Each row was made from one small tree. The marks that hang from a mark follow it in brackets, in alphabetical order. Every link used is in the known rows. Write each row's tree.
Known rows
lezo(rilag): [ -2.0 -10.7   1.6  -0.4  -1.3  -7.5  -0.1   3.3  -6.1  -1.0   3.3  -0.8
   0.7  -2.8  -0.3  -3.1   4.9  -0.4  -3.4  -2.7   0.8  -1.3]
funi(kanele): [  5.3  -1.0  -0.8   2.6  -5.1   4.0  -6.5   3.0   5.4  -0.4  -5.8   0.7
   4.9   7.1  -2.1  -0.3  -2.4  -0.3 -19.0  -3.4  -4.6 -10.5]
mugutas(doto(rilag zedeg)): [ -3.0   3.2  -2.5  13.4  -8.9   8.0  -1.1  -7.5  15.1  -4.5  -9.4 -11.9
   3.1   2.7  16.6 -10.5  -1.3   2.1   4.1  11.2  -9.5  -0.1]
rilag(doto(dabe) lezo): [ -9.3  -0.9   2.9  -6.7  -4.1 -12.3   4.8   8.6  -4.5  -2.0   3.0   0.6
  -6.1  14.2   0.2   7.9  -0.3   6.9 -13.4   2.5  -2.4  -6.6]
tadaz(doto(mugutas)): [ -8.6   2.6  -3.1  15.1  -6.6   7.1   2.4  -1.4   8.8  -6.6  -5.0 -12.1
   7.3  11.8   7.2  -4.9  -3.6   0.5  -0.7  12.6   0.9   5.3]
mugutas(doto(tadaz)): [-11.1   1.3  -1.6  11.6  -6.1   7.2   0.6   0.4  17.2  -3.4  -5.1  -8.2
   3.1   4.6   5.9  -7.7   1.1  -0.8 -15.0  12.3   6.8   2.5]
doto(mugutas): [-3.4 -0.6 -1.6  7.9 -6.7  5.4  1.3 -1.6  4.6 -1.6 -3.9 -6.1  7.5  9.1
  1.1 -3.7 -0.6  1.2  2.7  6.6  0.4  1.7]
mugutas(doto(dabe kanele(funi) rilag tadaz zedeg)): [ -9.3   3.4 -11.2  22.3 -21.0  25.2  -2.6  -5.5  26.0  -3.9 -23.2 -16.9
   8.3  39.6  23.1 -18.9  -4.4   1.2 -64.7  21.4 -15.0  -7.6]
simus(zubo): [-1.5  0.6  0.9  8.8  5.4 -1.6  3.6  0.7 -0.1  1.5  3.2  2.7 -0.8 -4.8
 -1.3  3.6  6.1 -4.5  7.3 -2.1 -3.0  2.2]
kanele(funi(dabe)): [  8.7   0.6  -8.5   1.8  -4.0   7.4  -6.3   3.2   7.3  -3.3  -9.1   0.6
   5.5  16.0  -1.3  -0.4  -5.4  -5.1 -45.4  -4.6  -6.4 -16.8]
kanele(funi): [  4.6   1.1  -3.1   2.7  -2.4   3.9  -3.1  -0.6   2.0   0.9  -4.3  -0.5
   2.5   7.2  -0.1  -0.8  -3.1  -0.7 -30.4  -1.6  -3.1  -7.1]
lezo(rilag(doto(tadaz) zubo(simus))): [-11.9  -5.1   7.9  10.9  -5.3 -14.7   6.5  10.3 -12.2   2.3   9.2   1.2
  -1.2  -8.1  -4.4  -6.9  12.8   0.5  -1.6   5.1   7.4  -0.9]
mugutas(doto(rilag(lezo zubo(simus)) tadaz)): [-13.4  -4.2   3.7  18.1  -6.4  -3.4   6.2  -2.7   2.7   1.5  -1.7  -6.8
  -1.4  -8.8  13.2  -9.8  14.5   1.3  -2.9  -0.3   3.6   0.9]
lezo(rilag(doto(dabe) zubo)): [-10.2  -4.0   1.3  -3.8  -6.4 -12.9   3.2  11.4 -11.2  -3.0   5.9  -0.4
  -2.8  10.1  -3.1  -6.8   6.7   2.6 -16.6  -1.1  -0.9  -5.7]
lezo(rilag(doto(kanele mugutas) zubo(simus))): [-17.9  -4.9   2.4  14.6  -7.2  -9.0   5.7  10.7 -11.1   1.6   6.3  -2.0
   3.4   7.1  -2.8 -10.0  11.6   2.1 -13.6   3.7  -4.3  -5.2]
lezo(rilag(doto(dabe mugutas tadaz) zubo(simus))): [-16.3  -4.7   1.6  14.5 -13.8  -6.2   7.6  10.5  -6.7  -0.4   3.2  -4.6
   4.8  15.1  -1.6 -12.7  12.0   2.7 -15.4  11.5   3.4  -1.5]
lezo(rilag(doto(dabe tadaz zedeg) zubo)): [-10.6  -5.1   3.6   7.9 -16.1  -8.2   5.0  11.3  -2.8  -4.5  -0.4  -5.8
   4.2  16.5   1.3 -12.3   6.9   3.4 -22.0  16.0   1.1  -1.1]
tadaz(doto(dabe kanele rilag(lezo) zedeg)): [ -9.7  -1.8  -5.6  15.4 -12.5   7.9   3.4  -3.3   7.6  -6.4 -14.0 -14.1
   2.9  30.4  23.1  -7.3  -1.0   3.7 -30.3  12.2 -17.3  -1.5]
lezo(rilag(doto(mugutas) zubo)): [-11.3  -4.5   5.0   4.5  -8.7 -12.5   4.1   8.0  -8.7  -1.7   6.1  -4.3
   3.8   1.5  -4.8  -8.1   6.8   2.3   2.0   2.7   3.1  -1.7]
mugutas(doto(kanele)): [-14.6   1.9  -6.4   9.4  -1.6   8.7  -2.3   2.5  13.7  -3.1  -5.3  -7.4
   0.5  13.2   6.9  -7.2   0.2  -0.1 -30.9   5.0  -6.8  -3.6]
rilag(lezo): [ -3.9  -8.2   4.6  -1.4   0.8 -10.4   3.7   2.5  -5.1   0.4   3.1   1.0
  -1.3  -3.0   0.7   6.8   5.7   2.6  -2.8  -5.8   1.2  -1.4]
rilag(doto(dabe zedeg) lezo zubo): [-11.3  -1.7   4.8   1.7 -10.3 -14.8   6.9  12.0  -6.8  -4.2   2.4  -2.4
  -0.3  16.5   1.0  -0.5   7.1   7.9 -18.9   6.9  -5.4  -4.6]
mugutas(doto(kanele rilag(lezo) tadaz zedeg)): [-14.0  -4.4   0.3  21.8 -14.4   8.0   3.0  -4.5  17.9  -2.2 -13.5 -15.0
   5.4  13.6  20.9 -10.9   3.1   2.6 -25.2  16.5  -7.7  -0.3]

Write each row's tree
[-13.0   6.6   1.6   9.2  -8.0  -3.4   7.3   9.3  -5.6   1.6   3.2   1.3
  -2.9  12.4  -1.8  -6.9   7.8   2.3 -16.2  10.3   3.7  -1.0] : rilag(doto(dabe tadaz) zubo(simus))
[-12.7   5.2   6.2  26.0 -15.7  -1.4   9.4   6.8   0.8   0.0  -0.7  -6.2
  10.1   7.3  -0.8 -11.0   8.1   3.8   3.2  25.1   2.2   4.1] : rilag(doto(mugutas tadaz zedeg) zubo(simus))
[ -9.1   2.5  -4.9  17.6 -18.5  12.8   1.7  -3.9  17.0  -5.7 -14.4 -14.9
   5.0  20.3  18.5 -20.3   4.1   2.0 -22.0  16.6  -4.8   1.1] : mugutas(doto(dabe rilag(zubo) tadaz zedeg))
[ -7.3  -2.1  -1.6  20.9 -11.7   3.2   2.8  -2.9   2.8  -3.4 -11.5 -13.0
   5.5  16.3  18.6  -8.9   3.5   1.4 -40.6   5.0 -14.1  -3.8] : tadaz(doto(kanele(funi) rilag(lezo zubo) zedeg))
[ -5.2   0.2  -7.5  13.8 -10.1  15.5  -2.5  -0.3   9.5   0.6 -10.9  -7.6
  10.8  28.4   3.8  -7.3  -3.8  -0.3 -48.6   6.2  -9.4  -8.1] : doto(kanele(funi) mugutas)
[ -6.5   3.2  -1.7   7.4  -4.7   3.1   0.1  -5.1   5.9  -1.8  -4.1  -7.9
  -2.1  -4.1  11.0 -12.2   5.3   0.1   1.0  -3.8  -2.7  -0.8] : mugutas(doto(rilag(zubo)))
[  0.8   5.1 -10.8  13.6  -8.0  16.8  -5.1  -4.9  11.4  -4.3 -16.8 -10.2
   3.6  23.0  16.8  -6.9  -9.1  -6.0 -46.5   0.4 -14.9 -12.7] : tadaz(doto(kanele(funi(dabe)) rilag))
[-9.0 -3.5  1.9  6.1 -4.0 -5.1  2.4 -3.6  1.5 -1.7 -1.5 -7.3 -3.2 -7.3
 12.0 -6.9  9.6  2.3 -0.8 -8.1 -1.5 -2.5] : mugutas(doto(rilag(lezo zubo)))
[-11.5  -0.1 -10.6   8.5 -12.0  16.8   0.2   2.7   9.1  -2.8 -10.9  -8.7
   7.2  41.7   6.6  -9.8  -2.0   1.8 -40.1   9.6 -11.1  -4.3] : doto(dabe kanele mugutas)
[ -9.7   0.6  -6.3  24.9 -26.9  22.6   3.6  -4.9  11.9  -1.5 -20.7 -17.3
  14.4  41.6  19.6 -24.0   2.9   2.2 -35.1  22.5 -11.7   1.2] : doto(dabe kanele mugutas rilag(zubo) tadaz zedeg)
[-10.1   6.0  -0.7  15.0 -21.5   8.2   4.9   4.6  13.4  -4.2 -10.6 -12.0
  10.5  32.6   4.9  -8.5  -5.6   6.2 -14.6  32.3  -2.0   1.4] : rilag(doto(dabe mugutas tadaz zedeg))
[ -7.5   3.5 -12.6  20.0 -10.6  18.1  -3.4   1.8  16.6  -8.5 -16.0 -12.4
  12.8  36.2   8.6  -7.0  -8.3  -3.9 -58.3   9.6 -10.1 -10.9] : tadaz(doto(kanele(funi(dabe)) mugutas))
[-16.2  -2.1   7.5   5.7  -6.8  -8.0   6.1   7.9   0.0   2.1  -0.4  -1.7
  -2.1   9.8   2.4   4.3   0.0   3.3 -22.8  10.0   2.2  -3.2] : rilag(doto(kanele tadaz) lezo)
[-12.6  -1.1   4.8  -5.5  -5.1 -16.3   6.2  11.7 -11.2  -2.3   5.6   0.9
  -5.9  11.9  -2.5   2.5   7.1   6.6 -18.1  -3.6   0.3  -6.2] : rilag(doto(dabe) lezo zubo)
[-13.6  -1.8   8.6   3.8  -7.6 -15.7   7.3   8.8  -8.9  -1.1   5.8  -3.1
   1.4   2.1  -3.5   0.8   6.5   6.2   2.0   0.9   4.2  -2.3] : rilag(doto(mugutas) lezo zubo)
[-11.7  -2.4   9.7  11.7  -3.9 -20.8   9.5  10.9 -13.3   0.2   8.9   2.3
  -0.6  -6.5  -3.1   1.9  13.5   7.3   3.2   5.2  -3.2  -2.4] : rilag(doto(zedeg) lezo zubo(simus))
[-10.6  -2.7   1.6  21.7  -6.9  -2.8   7.9  -5.4  -5.0  -1.5  -2.0 -10.6
   3.3  -1.4  13.9  -7.1  10.9   1.9  11.6  -0.6  -1.6   3.8] : tadaz(doto(mugutas rilag(lezo zubo(simus))))
[-12.7  -5.0  -0.3  10.0 -16.5   0.3   3.0  10.3   4.5  -3.4  -6.0  -7.3
   5.1  28.4   5.1  -9.5  -0.1   3.2 -36.9  22.4  -6.8  -3.8] : lezo(rilag(doto(dabe kanele tadaz zedeg)))
[-14.5  -1.1   4.0   1.9  -1.8 -17.7   8.8  13.0 -15.4   0.7   9.4   4.8
  -6.7   6.9  -2.9   1.8  13.9   6.5 -13.9  -3.5  -2.6  -6.3] : rilag(doto(dabe) lezo zubo(simus))
[-17.1  -1.0   7.3   0.4  -2.8 -15.5   6.0  11.6 -11.4   1.0   5.2   1.5
  -4.9   5.3  -1.9   1.9   7.6   4.4 -21.6  -4.0  -2.3  -6.2] : rilag(doto(kanele) lezo zubo)
[-16.9  -3.1  -1.4  15.3  -2.3  -1.9   3.8  -1.8  -0.2   1.6  -1.7  -5.4
  -3.5   1.3  14.3  -9.6  14.6   1.6 -18.4  -7.3  -9.8  -5.5] : mugutas(doto(kanele rilag(lezo zubo(simus))))
[ -1.3  -6.3   6.2  15.3  -6.1  -9.8   7.4  -3.5 -10.8   2.7  -0.2  -2.2
   1.5  -9.4  11.1  -6.3  15.6   4.4  12.6  -2.0  -8.8  -0.1] : doto(rilag(lezo zubo(simus)) zedeg)
[-12.6   2.3  -6.2  25.8 -12.9  14.2   2.4  -0.2  15.4  -7.5 -12.6 -16.6
  14.0  28.2  12.5 -10.0  -4.5   1.6 -22.9  23.8  -9.6   4.3] : tadaz(doto(kanele mugutas zedeg))
[ -8.1  -4.4   2.2   6.7 -15.4  -4.4   3.3   8.9   3.1  -4.2  -3.2  -6.5
   4.4  18.2   3.5  -7.2   0.6   3.7 -16.8  21.2  -0.6  -1.6] : lezo(rilag(doto(dabe tadaz zedeg)))
[-14.1  -1.8   3.4   8.8 -16.1 -10.5   8.0  10.6  -3.0  -6.0  -1.0  -7.8
   6.6  25.0   1.6  -4.7   6.9   9.7 -16.1  12.8  -5.0  -3.2] : rilag(doto(dabe mugutas zedeg) lezo zubo)
[  3.8   0.4   3.1  15.2 -15.0   8.9   2.1  -9.5   8.5   1.3 -12.8  -9.6
   6.6   2.1  14.9 -10.0  -1.8   0.6  10.1  17.8  -2.3   4.7] : doto(rilag tadaz zedeg)
